Known rows, with every step that occurs
t e g c f: [-2.28 -1.73 -3.49 -2.21  0.95  0.37 -0.45 -0.62 -0.56  0.75 -2.80 -1.24
  0.72  0.57 -3.57 -0.86 -0.23 -1.49  5.46 -0.31 -1.06 -0.80 -0.41]
e g c f y: [-0.87 -0.97 -4.22 -1.33  0.02 -0.84 -1.27  1.36 -0.81 -0.55 -1.97 -1.59
  1.23 -2.69 -0.57 -1.61 -0.04 -0.26  3.15  0.08 -1.44 -0.16  0.21]
y u e: [-1.63 -3.56 -3.32 -0.21 -1.18  4.36  0.05 -2.93  1.42 -2.19 -0.47 -2.33
  0.39  3.57 -1.93 -3.93  0.57 -0.33  2.01 -0.96 -0.21 -1.90 -1.18]
c f y u e w a: [ 3.65 -2.96 -4.59  0.62 -0.89  4.51  0.30  0.24 -0.32 -1.23  2.20 -1.49
  0.44  2.76 -3.73 -3.24 -0.35  0.19  2.68  0.75 -0.85 -1.02 -1.50]
g f y u e w: [ 0.96 -2.07 -4.78  0.22 -0.93  2.57 -0.17  1.09  0.52 -0.90 -1.21 -1.84
  1.27  2.53 -2.21 -4.04  0.14  0.32  2.45  0.25 -0.70 -1.61 -0.03]
c f: [ 1.28 -1.04 -3.02 -1.04  0.66  2.35  1.37 -1.09  0.36 -0.23  0.61 -1.98
  0.33 -1.74 -2.28 -1.35 -1.17 -0.04  3.51 -0.73 -1.39 -0.92 -0.55]
c f y u e w: [ 2.59 -2.11 -4.07  0.26 -0.82  4.55  1.21  0.06 -0.07 -0.98  0.07 -1.80
  0.74  2.98 -3.07 -3.26  0.06  0.02  3.34  0.40 -0.92 -0.30 -0.54]
w a: [-0.33 -2.62 -3.43  0.43 -0.22  2.29 -1.46 -1.20  1.02 -1.51  1.81 -2.04
 -0.01 -1.87 -2.76 -1.61 -0.93 -0.29  1.06 -0.08 -0.57 -1.98 -1.48]
e w: [-1.92 -1.92 -2.87  0.58  0.90  3.30 -0.76  1.11  0.65 -0.24 -1.47 -1.68
  0.22 -0.01 -3.30 -1.57 -0.57 -2.46  3.07 -0.48 -0.32  0.33  0.45]
g e: [-3.79 -1.98 -2.31  0.12 -0.46  2.15  0.28 -1.04  0.65 -0.37 -2.14 -2.46
  0.82 -0.08 -2.89 -2.03 -1.40 -0.32  1.03 -0.26 -0.77 -1.67 -0.94]
f y u e g: [-0.61 -2.44 -4.14  1.25 -2.12  1.98 -0.77 -0.56  0.03 -2.04 -1.81 -2.56
  1.05  2.75 -0.28 -5.04  1.74  0.52  2.43  0.43 -0.45 -0.80 -0.34]
t y f: [-0.38  0.74 -4.36 -0.24 -0.26  3.96 -1.18 -3.87  0.29 -1.35 -2.19 -2.52
  0.82 -1.72 -4.22 -3.66 -0.74 -0.54  1.84 -0.48 -1.01 -0.46  0.15]
y u e w: [-1.90 -3.77 -3.42  0.32 -0.42  4.67 -0.27 -1.01  0.89 -1.40 -0.93 -1.73
  0.33  4.75 -3.00 -3.77  0.33 -2.02  2.53 -0.80  0.06 -0.97 -0.69]
g c f y: [-0.14 -0.76 -3.66 -1.84 -0.21  1.87 -0.57 -0.96  0.18 -1.76 -0.64 -1.86
  1.11 -3.01 -1.78  0.01 -0.93  0.84  1.88  0.24 -1.27 -0.96 -0.59]
u e g c: [-2.85 -2.62 -3.23 -1.36 -0.35  0.40 -3.14 -0.53 -0.13 -1.10 -3.34 -1.92
  0.58  1.41 -0.42 -2.63  0.10 -2.05  1.19 -0.66 -0.42 -0.97 -0.95]
f y: [ 0.24 -0.38 -3.15  1.11 -1.14  2.02 -0.48 -0.86  0.46 -2.06 -1.44 -2.87
  0.86 -1.91 -1.24 -2.09  0.37  1.13  2.14  0.90 -0.70 -0.35  0.04]
u e g f: [ 0.03 -1.96 -3.99 -0.78 -0.25 -0.53 -1.52  0.92 -0.17  0.53 -2.55 -2.10
  0.71  1.58 -0.35 -4.30 -0.14 -1.29  2.46 -0.72 -0.96 -1.68 -0.49]
c f y: [ 2.59 -0.28 -3.48 -0.04 -0.45  2.23  1.23 -0.36 -0.13 -0.85  0.19 -2.39
  0.79 -2.26 -1.86 -1.72 -0.49  1.41  3.19  0.61 -1.45 -0.34 -0.28]
u e g t y f: [-1.76 -1.28 -4.34  0.43 -1.14  1.74 -2.87 -2.77 -0.27  0.47 -4.39 -2.79
  0.93  2.26 -2.15 -5.92 -0.37 -1.63  1.98  0.37 -0.55 -0.16 -0.65]
c f y u e: [ 2.79 -1.92 -3.94 -0.17 -1.46  4.09  1.54 -1.61  0.24 -1.75  0.58 -2.31
  0.86  2.01 -1.93 -3.42  0.18  1.55  2.90  0.33 -1.11 -1.14 -1.15]
t y u e: [-0.63 -1.88 -4.96 -0.04 -2.82  6.16 -1.23 -2.99  0.66 -3.15 -1.47 -3.20
  0.96  1.95 -2.59 -4.95  0.65 -0.35  1.84 -0.40 -0.34 -0.36 -0.53]

Rows
[ 1.21 -2.00 -4.66 -0.24 -1.57  1.95  0.30 -0.83  0.86 -1.77 -0.79 -2.42
  1.33  1.49 -0.93 -4.15  0.28  1.78  1.96  0.09 -0.92 -2.60 -0.51] -> g f y u e
[-4.46 -1.87 -3.61 -1.28  0.40 -0.89 -2.58  0.55  0.22 -0.78 -2.98 -1.59
  0.87 -2.14 -0.49 -1.54  0.03 -1.87  2.24 -0.90 -0.75 -0.73  0.26] -> e g c
[-0.01 -1.74 -6.33 -0.58 -2.36  3.14 -1.74 -0.26 -0.09 -1.45 -2.31 -2.66
  1.44  1.74 -1.75 -6.11  0.79 -0.51  2.83 -0.73 -0.95 -0.70  0.29] -> t y u e g f
[-2.01 -1.97 -4.45 -1.43 -0.36  0.86  0.41 -0.86 -0.52 -0.46 -2.26 -1.31
  1.35  1.65 -3.18 -2.07  0.94  0.10  5.53  0.42 -0.98 -0.91 -0.16] -> t e g c f y u
[-4.47 -1.94 -3.28 -1.45  0.43  0.37 -1.56 -0.87 -0.16  0.00 -3.79 -1.64
  0.71  0.80 -2.85 -1.30  0.42 -1.81  4.66 -0.17 -0.45 -0.94 -0.14] -> t e g c
[-3.85 -2.27 -2.65  0.26 -0.52  2.57  0.03 -3.30  1.18  0.52 -2.99 -2.89
  0.58  1.26 -3.61 -2.19 -0.79 -0.31  4.43  1.12 -0.12 -0.94 -0.90] -> g t e
[-0.13 -2.16 -4.02 -1.97 -1.06  3.17 -0.39 -2.18  0.49 -2.46 -0.35 -1.84
  1.12  1.00 -1.58 -1.51 -0.35  0.94  1.50  0.05 -0.91 -1.66 -1.39] -> g c f y u e
[-0.81 -4.71 -3.89  0.68 -0.56  4.86 -1.17 -0.84  0.97 -1.55  1.03 -1.51
  0.05  4.48 -3.89 -3.64 -0.01 -1.80  1.64 -0.48  0.10 -1.65 -1.63] -> y u e w a
[-3.80 -2.33 -2.45  0.69  0.33  2.60 -0.12  1.26  0.16  0.53 -2.71 -1.85
  0.74  1.20 -4.19 -1.80 -1.54 -2.06  1.90 -0.15 -0.47 -0.55 -0.28] -> g e w
[-1.31 -3.36 -4.59 -0.63 -0.75  0.98 -0.30 -0.12  0.49 -0.41 -1.55 -1.78
  1.00  3.37 -0.73 -5.18  0.64 -0.78  2.85 -1.30 -0.84 -2.37 -0.43] -> y u e g f
[-2.09 -2.98 -4.14  1.65 -2.40  1.68 -0.94 -1.08  0.51 -1.26 -2.49 -2.91
  1.28  2.84 -0.04 -5.59  1.20  0.68  2.59  1.24 -0.29 -0.60 -0.51] -> f y u e g t
[ 0.07 -2.18 -3.61  0.97 -2.16  4.05 -0.02 -2.15  0.72 -2.96 -0.89 -2.82
  0.89  2.57 -1.21 -4.06  1.10  1.21  1.72  0.64 -0.29 -1.26 -0.92] -> f y u e
[ 0.43 -1.60 -3.89 -1.20 -0.74  0.53 -2.09  0.07 -1.07 -0.86 -2.45 -1.90
  0.90  0.87 -0.44 -2.52  0.10 -0.63  1.96  0.33 -1.04 -0.57 -0.97] -> u e g c f y
[-0.22 -2.46 -4.20 -1.54 -0.33  3.80 -0.87 -0.60  0.09 -1.67 -0.72 -1.32
  1.02  1.99 -2.84 -1.35 -0.51 -0.53  2.16  0.12 -0.76 -0.80 -0.90] -> g c f y u e w
[-2.62 -1.70 -3.01  0.04  0.10  0.70  0.02 -0.74 -0.30  0.58 -3.33 -2.04
  0.41  1.47 -3.11 -2.69  0.80 -1.45  5.82  0.06 -0.55 -0.45  0.03] -> t e g
[-4.09 -2.29 -5.50  0.93 -2.05  1.88 -1.63 -0.45  0.56 -0.48 -3.05 -2.93
  1.57 -0.64 -1.21 -5.88  0.73 -0.93  3.74  0.22 -0.65  0.49  0.83] -> e g t y u
[ 1.16 -1.20 -4.25  0.08 -1.25 -0.75 -1.56  1.31 -0.68 -0.11 -2.79 -2.37
  1.01  1.32 -0.15 -4.50  0.37 -0.03  2.23  0.33 -1.00 -1.22 -0.24] -> u e g f y
[-4.20 -2.68 -2.80  0.77  0.13  3.17 -0.20 -1.28  0.72  1.28 -3.43 -2.34
  0.51  2.43 -4.74 -2.06 -0.92 -2.00  4.93  1.22  0.09  0.05 -0.36] -> g t e w
[-0.46 -0.62 -4.30 -0.10 -0.52 -0.76  0.24  0.83 -0.78  0.81 -3.45 -1.96
  1.17  0.61 -2.48 -3.19  0.78  0.23  5.51  0.83 -1.08 -1.09  0.52] -> t e g f y
[-2.67 -3.01 -3.14  0.56 -1.13  0.28 -2.05 -0.94  0.18  0.58 -3.44 -2.80
  0.61  2.29 -0.23 -4.60 -0.14 -1.64  2.42  0.30 -0.30 -0.51 -0.99] -> u e g t
[-3.08 -3.53 -3.37  1.11  0.00  2.99 -1.10 -1.57  0.98  1.09 -1.44 -2.02
  0.24  2.14 -5.57 -1.86 -1.19 -1.88  4.30  1.49  0.15 -0.76 -1.27] -> g t e w a
[-1.94 -3.68 -4.20 -1.98 -0.42  2.28 -0.62 -1.27  0.27 -1.02 -0.97 -1.34
  0.85  2.95 -1.18 -3.51  0.25 -1.17  2.75 -1.25 -0.90 -1.72 -1.14] -> y u e g c f
[-1.12 -1.07 -3.83 -1.44  0.06  0.22 -0.32 -0.43 -1.03  0.11 -3.08 -1.60
  1.11  0.24 -2.88 -1.25  0.37 -0.31  5.31  0.82 -1.13 -0.44 -0.15] -> t e g c f y
[-3.79 -4.34 -3.81  0.55 -1.41  2.00 -0.94 -1.81  0.99 -0.53 -2.23 -2.39
  0.83  3.95 -0.54 -5.57  0.71 -1.04  2.91 -0.31 -0.20 -1.32 -0.89] -> y u e g t
